Every row comes from one small tree of marks. The marks that hang from a mark follow it in brackets, in alphabetical order. Every link used is in the known rows. Which tree was each row made from?
Known rows:
Q{A}: [-0.954 -0.020  0.088 -1.149 -1.273 -0.628 -0.015 -1.209 -0.317 -0.624
  0.805  0.110 -0.358 -0.212 -0.064 -0.244 -0.318 -0.291 -0.724  0.634
  0.336 -0.512 -1.017 -0.860  0.495  1.257]
A{D G N Q T}: [-2.379 -1.077 -1.676 -0.986 -0.911  1.776 -0.366  5.474  2.780  1.388
 -1.832 -3.802 -0.213  0.740  1.926 -2.053 -1.939  1.058 -0.480  0.717
 -1.170  1.378  2.079 -1.733 -1.519  1.460]
A{E G N Q{W} T}: [-0.267 -1.081 -0.892 -1.260 -2.427  1.419 -0.506  2.772  3.769  0.720
 -2.417 -2.625 -0.903  1.359  1.917  0.498 -2.630 -0.600 -0.433  2.355
 -1.827 -0.053  1.251 -3.037 -3.388  1.737]
W{A{D E N Q}}: [-1.160 -1.229 -1.959 -0.132 -0.451  0.662 -0.245  1.318  1.821  0.536
 -2.007 -0.884  0.015 -0.319  1.171 -1.021 -0.623  0.834 -0.685  0.883
  0.830 -0.518  1.883 -1.251 -0.153  0.403]
A{D E T{N} W{Q}}: [-0.861 -1.017 -2.418  0.925 -3.344  2.437 -0.190  5.977  0.590  1.095
 -2.768 -1.935 -0.144  0.878  0.382 -1.898 -0.785  0.909 -1.292  0.657
 -0.054  1.538  0.572 -2.466  0.988  1.863]
T{D}: [ 0.159 -0.306  0.682  0.483 -0.403  0.061 -0.192  1.564 -0.300 -0.025
 -0.787  0.468 -0.063  0.715  0.405  0.057  0.572 -0.684 -0.370 -0.774
 -0.401 -0.066  0.588  0.565  2.548  0.837]
W{A Q T{D}}: [-2.825 -0.983 -1.580  0.504  0.765 -1.255  0.082  1.337 -2.009 -0.303
 -2.878  0.622 -0.233  0.294  1.011  1.334  1.478  0.563 -1.288 -0.968
  0.641 -0.325  3.902 -1.150  3.958 -0.209]
W{A{G Q T}}: [ 0.425 -0.892 -1.435 -0.536 -1.091  0.208  0.156  0.323  1.061  0.418
 -1.781 -1.155  0.317  0.197  1.539  0.411 -0.657  0.396 -0.277  0.517
  0.450  0.034  1.561 -0.666  0.113 -0.113]
E{T{D N}}: [ 0.175 -0.117  0.890  0.388 -1.029  0.895 -0.104  1.946 -1.201 -0.019
 -0.792  1.462 -0.681  1.492  0.247  2.401  2.055 -0.153 -0.431 -1.355
 -0.775  0.036  0.034  1.843  2.931  0.214]
Q{A{T{D} W}}: [ 0.402 -0.310 -0.797 -0.298 -3.615 -0.290  0.194  2.733 -0.967 -0.203
 -0.675 -0.656 -0.492  0.489  0.277 -1.794  0.127 -0.113 -0.932 -0.195
  0.080  0.046 -1.303 -1.211  2.126  2.543]
E{T}: [-0.070 -0.052 -0.038  0.283 -1.351  0.212  0.159  0.285 -0.344  0.018
 -0.299  0.733 -0.643  0.366  0.507  1.179  1.268 -0.414 -0.225 -0.993
 -0.488 -0.390 -0.517  0.973  0.100 -0.227]
A{D{T} N Q}: [-2.015 -0.599 -1.181 -0.783  1.261  0.777 -0.617  4.518  0.960  0.809
 -0.635 -2.384  0.342 -0.612  0.483 -3.187 -0.492  1.001  0.021  1.128
 -0.041  1.286  0.798 -1.375  0.590  0.262]
Q{W}: [-1.553  0.026 -0.892 -0.596 -0.488 -0.402  0.489  0.236 -0.217 -0.422
  0.220 -0.106 -0.691  0.429 -0.412  1.254  0.548 -1.033  0.112 -0.519
 -0.677 -0.148  0.401 -0.610 -0.659  0.591]
W{T{E N}}: [-1.427  0.285  0.223  0.910  0.174 -0.400 -0.158  0.717 -3.011 -0.478
 -1.323  0.432 -0.828  1.163 -1.215  1.160  2.350  1.668  0.377  0.208
 -0.228  0.167  1.643 -2.359  1.278 -1.355]
T{E}: [ 0.340  0.112  0.482  1.320  0.468 -0.275 -0.949 -2.396 -1.291 -0.084
 -0.182  0.158 -0.320  0.685 -0.617 -0.402  0.622  0.389  0.554 -0.226
 -0.205 -0.384  0.192 -2.386 -0.790 -1.093]
G{A{E N Q T W}}: [ 0.117 -0.638 -1.408  0.483 -2.198  1.421 -0.133  4.830  2.329  0.148
 -1.321 -1.429 -0.154  0.339  0.778 -1.452 -1.137  0.570 -0.237  1.834
 -0.384  0.515 -1.971 -0.648 -3.242  1.164]
A{E Q T}: [ 1.511 -0.856 -0.530  0.607 -3.159  0.969 -0.235  2.425  2.266  0.339
 -1.905 -1.122 -0.267 -0.322  0.667 -1.341 -1.111 -0.618 -0.163  2.449
  0.311 -0.523 -0.653 -2.212 -0.438  0.617]
W{T}: [-1.735  0.065 -0.561  0.180 -0.770 -0.840  0.624  1.854 -1.465 -0.413
 -1.229 -0.052 -0.605  0.029 -0.234  0.219  1.516  0.634 -0.070  0.178
 -0.095 -0.031  1.378 -1.118  0.724 -0.413]
G{A{D N W}}: [-2.797 -0.254 -1.829  0.132 -0.291  1.256  0.226  4.607  1.014  0.190
 -0.104 -1.391  0.049  0.380  0.354 -1.546 -0.284  1.195 -0.421 -0.184
 -0.559  1.382 -0.902  0.566 -2.892  1.023]
W{Q T}: [-2.817 -0.327 -0.812  0.144  0.793 -0.908 -0.130  1.266 -1.320 -0.291
 -1.446 -0.203 -0.380 -0.034  0.266  0.827  0.641  0.444 -0.593  0.117
  0.016  0.159  2.126 -1.535  1.580 -0.405]
W{A{G N}}: [-0.720 -0.607 -1.060 -0.995  0.932  0.110 -0.082 -0.921  0.669  0.481
 -1.364 -0.473  0.063  0.854  1.522  1.201 -0.906  1.114 -0.699 -0.394
 -0.236 -0.042  2.484 -0.326 -1.179  0.066]
T{D E N}: [ 0.616  0.000  1.790  1.527  0.954  0.713 -1.275 -0.025 -2.517 -0.118
 -0.884  1.229 -0.378  2.301 -0.988  1.331  1.708  0.802  0.290 -0.747
 -0.629  0.214  0.993 -1.140  3.249 -0.451]
Q{W{A}}: [-1.654 -0.284 -1.803 -0.569 -0.354 -0.687  0.752 -0.383 -0.573 -0.440
 -0.430  0.225 -0.579  0.323 -0.109  1.586  0.869 -0.598 -0.242 -0.889
 -0.042 -0.468  1.388 -0.655 -0.213  0.323]
W{A{D N T}}: [-2.679 -0.815 -2.923  0.350 -0.054  0.483  0.684  3.555 -0.391  0.833
 -2.043 -0.901 -0.412  0.094  0.691 -1.806  0.234  1.830 -1.429 -1.322
  0.565  0.281  2.993 -1.327 -0.022  0.716]

Which tree is each row?
[-0.526 -0.452 -2.572  1.878 -3.113  0.985  0.012  4.977 -1.310  0.980
 -1.925 -2.324 -0.345  0.728 -0.202 -3.982  0.794  1.293 -0.134 -1.166
 -0.209  1.294  0.226 -2.960  0.076  0.958]
A{D T{E} W}
[-2.518 -0.226 -1.301  0.287 -0.419 -0.927  0.578  0.873 -2.856 -0.786
 -1.736  0.769 -1.184  1.462 -0.753  2.394  2.738  0.271 -0.162 -1.133
 -0.410 -0.382  2.842 -1.924  1.939 -0.204]
Q{W{A T{D E N}}}
[ 0.355  0.471  0.848  0.250  1.852  0.370 -0.754 -0.460 -2.705 -0.046
 -0.133  0.197  0.321  0.659 -1.264 -0.361  0.866  1.015  0.325  0.964
 -0.121  1.282  0.079 -2.465  1.027 -1.704]
D{T{E N}}
[-2.869 -0.634 -1.609 -0.065  1.629 -0.680  0.107  0.777 -2.463 -0.291
 -2.332  0.698 -0.208  0.457  0.175  2.432  1.531  1.765 -1.000 -0.256
  0.930  0.210  3.678 -1.114  3.282 -0.961]
W{A Q T{N}}
[-1.185  0.035 -0.706  0.441 -1.106  0.562  0.487  3.778 -0.528 -0.605
 -0.511 -0.070  0.011  0.798 -0.140  0.549  1.121  0.667 -0.039  0.264
 -0.393  1.059 -1.250  0.978 -0.557  0.282]
G{A{W{T{D N}}}}
[ 0.486 -0.901 -2.730  0.670 -3.712  1.109  0.134  7.104  0.771  0.983
 -1.797 -3.179  0.232 -0.235  0.583 -4.038  0.192  0.633  0.389  0.205
  0.386  1.351 -0.754 -1.003  1.611  1.466]
A{D Q T W}
[ 0.748 -1.103 -0.224 -0.879 -2.070  1.695 -0.841  2.576  3.939  1.006
 -2.529 -2.515 -0.429  1.068  2.226 -0.344 -2.999  0.131 -0.493  2.675
 -1.348  0.030  0.978 -2.606 -2.961  1.305]
A{E G N Q T}
[-3.590 -0.562 -2.381  0.473 -0.403  1.259  0.447  6.463  0.142  1.170
 -1.602 -2.064 -0.831  0.312  0.368 -3.239 -0.325  1.793 -1.355 -1.101
 -0.485  1.020  2.278 -1.923 -0.885  1.594]
A{D N T}
[-3.462 -0.468 -1.500  0.101 -0.071  0.149  0.178  0.308 -2.227 -0.054
 -2.492 -0.497 -0.411  1.422  0.135  1.606  1.895  2.198 -0.415 -0.184
 -0.048  0.619  4.168 -2.684  0.833 -1.358]
W{A{D G} T{E N}}
[-2.384 -0.602 -2.219 -0.345  1.296  0.179  0.288  1.948 -0.664  0.592
 -1.384 -0.637  0.169 -0.225  0.555 -1.503  0.240  1.561 -1.071 -0.655
  0.617  0.565  2.553 -1.160  0.361 -0.039]
W{A{D{T} N}}
[-0.852 -0.654 -0.372  0.747 -2.065  1.272  0.103  3.350  2.294 -0.355
 -0.966 -0.382 -0.064  0.033  0.638 -0.353 -0.689 -0.740 -0.569  1.935
 -0.136  0.057 -1.461 -0.282 -1.899  0.652]
G{A{E Q T{D}}}
[-2.648  0.029 -0.669 -0.344 -0.789 -0.509  0.791  2.720 -1.880 -0.748
 -0.989  0.333 -1.134  1.240 -0.758  2.251  2.168 -0.380 -0.084 -0.623
 -0.943  0.120  1.824 -0.761  1.930  0.599]
Q{W{T{D N}}}
[-2.864 -0.273 -0.514 -0.984 -1.973  0.880 -0.215  0.552 -0.429  0.034
 -0.215 -1.454 -0.597  1.105  0.166 -0.487 -0.604  0.658 -1.121  0.569
 -0.510  0.724  0.586 -2.862 -0.324  1.423]
Q{A{D G T{E N}}}
[-1.045 -0.327  0.084 -1.180 -1.497 -0.045 -0.419 -0.668  0.921 -0.330
 -0.125 -0.025 -0.801  0.150  0.375 -0.430 -1.337 -0.006 -1.254  1.445
 -0.123 -0.965 -0.588 -2.034 -1.011  1.918]
Q{A{E N}}
[-1.468 -0.196  0.262 -2.200 -0.522 -0.098 -0.443 -1.137  0.854 -0.146
  0.380 -0.891 -0.475  0.767  1.022  0.450 -1.670  0.209 -0.913  0.771
 -0.831 -0.117  0.116 -1.178 -1.248  1.768]
Q{A{G N}}
[-0.685 -0.407 -0.036  0.053 -0.938  0.988 -0.178  0.594  2.754 -0.594
  0.073 -0.194  0.266 -0.354  0.452  0.481 -0.979 -0.722  0.052  2.548
  0.096 -0.121 -2.068  0.215 -3.030 -0.158]
G{A{E Q}}
[-0.613 -0.680 -0.769 -0.544 -0.555  0.543 -0.901  1.827  1.349  0.661
 -1.650 -2.718 -0.948  1.827  1.125 -0.016 -1.245  0.361  0.426  0.604
 -1.893  0.289  1.622 -3.359 -2.652  0.674]
A{G N Q{W} T{E}}
[-4.559 -0.482 -0.737 -0.299 -0.115 -0.919 -0.803 -0.953 -1.539 -0.476
 -1.165 -1.055 -0.697  0.613  0.445  0.350  0.209  0.465 -0.913  0.538
 -0.438  0.143  2.316 -4.066  0.539 -0.035]
W{Q{A{D G}} T{E}}
[ 0.812 -0.314 -0.651 -0.522 -4.084  0.603  0.072  1.863 -0.232 -0.200
 -0.898 -0.452 -0.594  0.649 -0.060 -0.845 -0.580  0.261 -1.052  1.397
  0.191 -0.013 -1.614 -2.118  0.673  2.265]
Q{A{E T{N} W}}
[-2.542 -0.122 -0.848 -1.158 -2.463 -0.282  0.714  2.235 -1.435 -0.838
 -0.019  0.016 -1.378  1.092 -0.660  0.982  0.780 -0.850 -1.170 -0.356
 -0.577 -0.150  0.107 -1.636  1.791  2.547]
Q{A{T{D N}} W}
[-3.966 -0.535 -1.126 -2.396 -3.333  0.348  0.292 -0.964  1.840 -0.610
  0.156 -1.344 -0.960  0.673  0.705  1.201 -1.365 -1.818 -1.265  1.375
 -1.154 -0.249  0.326 -2.755 -2.144  2.407]
Q{A{D E G} W}
[-2.986 -0.107 -1.816  0.855 -1.384  0.636  0.452  3.667 -0.306 -0.342
 -0.458 -1.109 -0.040  0.278 -0.182 -1.253  1.001  0.862 -0.026  0.117
 -0.282  1.204 -0.813 -0.534 -2.222  0.007]
G{A{D W{T{E}}}}
[-4.136 -0.443 -2.502 -1.018 -1.194 -0.639  1.154  1.252 -0.716 -0.408
 -1.473 -0.835 -0.815  0.597  0.376  1.758  1.287 -0.149 -0.509 -0.688
 -0.633  0.122  3.111 -1.630 -0.400  0.274]
Q{W{A{D G} T}}
[-1.939 -0.102 -0.408  1.434 -0.562  0.733  0.145  2.469 -0.238 -0.374
 -0.426  0.080 -0.325  0.706 -0.117 -0.534  0.404  0.190 -0.566 -0.124
 -0.463  0.458 -0.635 -0.746 -2.103  0.062]
G{A{T{D E}}}
[-3.708  0.003 -1.124 -0.099  0.493  1.063  0.521  2.706  0.515 -0.298
  0.600 -0.719  0.447 -0.512 -0.103 -1.084 -0.064  0.214 -0.626  0.796
 -0.103  1.471 -0.759  0.050 -2.530 -0.268]
G{A{D{T}}}
[-5.277 -1.065 -3.069  0.017  1.648 -0.700  0.177  2.793 -1.368  0.294
 -2.780 -0.725 -0.492 -0.054  0.971 -0.062  0.824  1.980 -1.583 -0.964
  0.614  0.241  4.771 -2.080  1.659 -0.043]
W{A{D N} Q T}
[-2.829 -0.367 -1.797  0.291 -0.432  1.106  0.049  3.276  0.948 -0.047
  0.072 -1.206  0.473  0.001  0.398 -0.901 -0.375  0.315 -0.443  0.071
 -0.126  1.457 -1.199  0.623 -1.880  0.638]
G{A{D W{Q}}}
[-0.711 -0.434 -0.046  0.164 -1.639  1.109 -0.117  0.781  2.560 -0.584
 -0.054  0.161 -0.052 -0.176  0.715  1.012 -0.372 -0.897 -0.085  2.065
 -0.147 -0.317 -2.291  0.685 -2.983 -0.251]
G{A{E{T} Q}}
[-3.138 -0.876 -2.237 -1.089 -0.554  0.883 -0.558  4.752  0.771  1.135
 -2.440 -3.375 -0.120  1.494  1.974 -0.918 -1.114  1.588 -0.642 -0.396
 -1.696  1.971  2.753 -1.694 -0.740  1.558]
A{D G N W{Q T}}
[-0.723 -0.652 -1.144  1.054 -2.355  1.362  0.022  3.985  1.295 -0.096
 -1.475 -0.480 -0.013  0.628  0.819 -0.519 -0.827 -0.344 -1.067  0.849
 -0.433  0.688 -1.366 -0.537 -1.792  1.291]
G{A{E T{D} W{Q}}}
[ 1.039 -1.039 -0.628 -0.837 -1.275  0.425 -0.392 -2.208  2.430  0.175
 -1.682 -0.595  0.491  0.176  1.783  1.485 -1.382 -0.364 -0.176  1.838
  0.397 -0.633  1.073 -0.804 -0.791 -0.324]
W{A{E G Q}}
[ 0.859 -0.589 -0.356  0.529 -2.999  1.171 -0.232  2.487  2.244 -0.405
 -0.718 -0.220  0.114  0.316  0.957  0.412 -0.051 -0.902  0.187  1.566
 -0.359  0.082 -3.029  1.047 -1.656  0.513]
G{A{E{T{D}} Q W}}
[ 0.214 -0.617 -0.483 -0.645 -1.675  0.018 -0.583  1.939  0.043  0.308
 -2.169 -1.719  0.261  1.624  1.866  1.146 -0.516 -0.088 -0.076 -0.014
 -1.384  1.185  1.208 -0.620  1.355  0.882]
A{G W{Q T{D}}}
